Each row was made from one walk, in order. Every step used is in the known rows, and no mark comes twice. Write each row's walk.
(in the rows, 128 means zero)
Known rows:
buno, fafuz: [ 99 127 108 136 138 118 139 131 142  63  99 123 164  88 163  63 157 108
 115 138 122 135]
fanaf, ziga, fedo, turiki, fafuz, buno: [126 163  97 139 137 115 140 138 131  88 128 115 127 132 139  75 129  98
 130 186 179  82]
fanaf, ziga: [124 127 106 137 127 127 148 158 129  66 102 118 108  50 141  61 158 112
 101 151 137 112]
relifo, fanaf, ziga, fedo, turiki, fafuz: [134 150  98 151 114 123 142 145 120  87 138 110  79 102 149  69 118 106
 127 200 129  87]
libezi, fanaf, ziga: [127 127 112 139 138 128 152 152 139  63  90 107  99  54 145  78 160 110
  81 147 155 121]
buno, fafuz, libezi, fanaf, ziga, fedo, turiki: [124 147 110 138 132 118 149 141 148  73  90 100 111 149 147  96 122 100
 118 155 189 116]
buno, fafuz, libezi, fanaf, ziga: [113 123 117 133 146 117 147 134 152  56  70  90 125  97 153  90 154 105
  90 118 173 134]
buno, fafuz, libezi, fanaf, ziga, fedo: [119 134 117 135 140 121 148 144 146  62  80  99 108 114 147  98 131 105
 103 133 181 121]
fedo, turiki, fafuz, libezi, fanaf: [121 141 108 140 131 111 149 107 152  73 106  98 150 118 166  87 125  95
 101 160 153 126]
rerogem, fafuz: [119 121  98 121 127 125 144 122 144  58 103 121 147  97 165  50 163  99
 101 140  92 117]
vezed, fanaf, libezi: [117 121 109 132 120 128 158 159 127  67  98 118 109  24 139  54 184 120
  88 158 149  97]
libezi, fafuz, buno: [104 143 102 123 149 114 144 120 142  70 101 120 177 119 150  64 178 113
  94 131 136 122]
fanaf, libezi: [120 131 107 129 123 122 151 143 134  70 105 122 130  36 147  56 180 114
  95 158 126  96]
libezi, fanaf: [116 127 110 139 137 124 153 131 143  63  95 117 136  68 164  76 154 108
  81 146 134 138]
fedo, turiki, fafuz, libezi: [119 142 102 138 118 110 143 112 142  77 121 108 162 123 162  71 121  95
 127 167 136 112]
rerogem, fafuz, libezi, fanaf, relifo: [118 117 112 120 138 125 153 109 160  58  76  90 131  98 157  64 158 105
  74 134 109 132]
relifo, rerogem, fafuz, libezi, fanaf: [119 117 105 121 135 123 152  92 164  46  69  97 145 136 174  68 156  98
  80 106 114 139]
turiki, fedo: [124 136 107 140 121 122 143 136 122  70 124 128 151  90 165  67 132 104
 110 164 130 125]
buno, fafuz, libezi, fanaf: [101 122 116 130 146 113 146 112 157  54  74  98 165 114 173  89 146 101
  93 115 151 152]
fanaf, ziga, fedo, turiki: [136 151 101 144 116 128 150 164 126  81 117 123  95 108 137  71 125 106
 125 184 156  94]
ziga, fedo, turiki, fafuz, libezi: [124 151 103 140 114 112 144 120 139  82 126 113 145 137 157  77 104  96
 136 177 146 101]

Write each row's walk:
[105 138 102 117 144 115 146 121 133  70  97 106 144 100 151  57 198 120
  82 132 122 104] : relifo, fanaf, libezi, fafuz, buno
[114 128 106 127 126 122 150 130 132  72 104 108 119  64 149  53 199 129
  80 143  95 104] : relifo, fanaf, libezi, fafuz
[130 146 106 145 126 125 153 108 156  76 100  96 109 133 148  62 126 113
 100 171 127 109] : ziga, fedo, turiki, fafuz, libezi, fanaf, relifo, rerogem
[128 157  99 150 116 118 144 135 133  91 144 127 133 109 152  69 115 102
 134 203 137  91] : ziga, fedo, turiki, fafuz
[117 125 113 138 139 129 155 136 145  70  93 106 119  51 148  61 159 118
  74 161 113 131] : libezi, fanaf, relifo
[118 116 101 116 124 127 148  98 157  50  77  97 139 130 161  38 159 105
  95 117  79 124] : fanaf, relifo, rerogem, fafuz, libezi
[132 143 114 141 131 120 150 140 142  72 104 100  99  97 144  96 121 103
 101 160 176 102] : turiki, fafuz, libezi, fanaf, ziga, fedo
[117 107 103 119 122 132 152 111 152  47  72  94 120 120 155  38 164 111
  88 116  97 124] : vezed, fanaf, relifo, rerogem, fafuz, libezi
[129 144 101 141 113 117 142 129 127  78 119  95  96 129 154  77 107 100
 127 173 138  98] : relifo, fanaf, ziga, fedo, turiki, fafuz, libezi
[118 136 109 126 130 118 152 136 145  77 105 119 145  61 137  57 202 126
  86 148 125  95] : fanaf, libezi, fafuz
[115 128  99 115 154 128 148  99 160  54  74  99 141 136 159  47 178 106
  75 122 108 123] : libezi, fanaf, relifo, rerogem, fafuz, buno
[131 151 104 140 116 114 145 134 137  81 121 104 120 127 144  82 110  97
 132 176 164  91] : fanaf, ziga, fedo, turiki, fafuz, libezi
[126 130 113 138 137 117 149 129 147  66  93  91 113  77 149  87 143 104
  90 145 166 116] : turiki, fafuz, libezi, fanaf, ziga
[131 140 109 142 132 116 149 129 148  74 100  91 112 102 147  89 134  99
 100 161 177 110] : fedo, turiki, fafuz, libezi, fanaf, ziga
[125 118 101 125 136 135 151 105 161  54  80 102 118 105 157  38 177 112
  73 134  78 123] : libezi, fanaf, relifo, rerogem, fafuz
[134 147 107 140 123 122 155 148 140  75  97 103  95 132 143  92 117  99
 110 164 180 109] : fafuz, libezi, fanaf, ziga, fedo, turiki
[123 118  97 123 127 135 148 112 152  56  89 111 124 104 154  25 176 113
  90 137  63 113] : fanaf, relifo, rerogem, fafuz
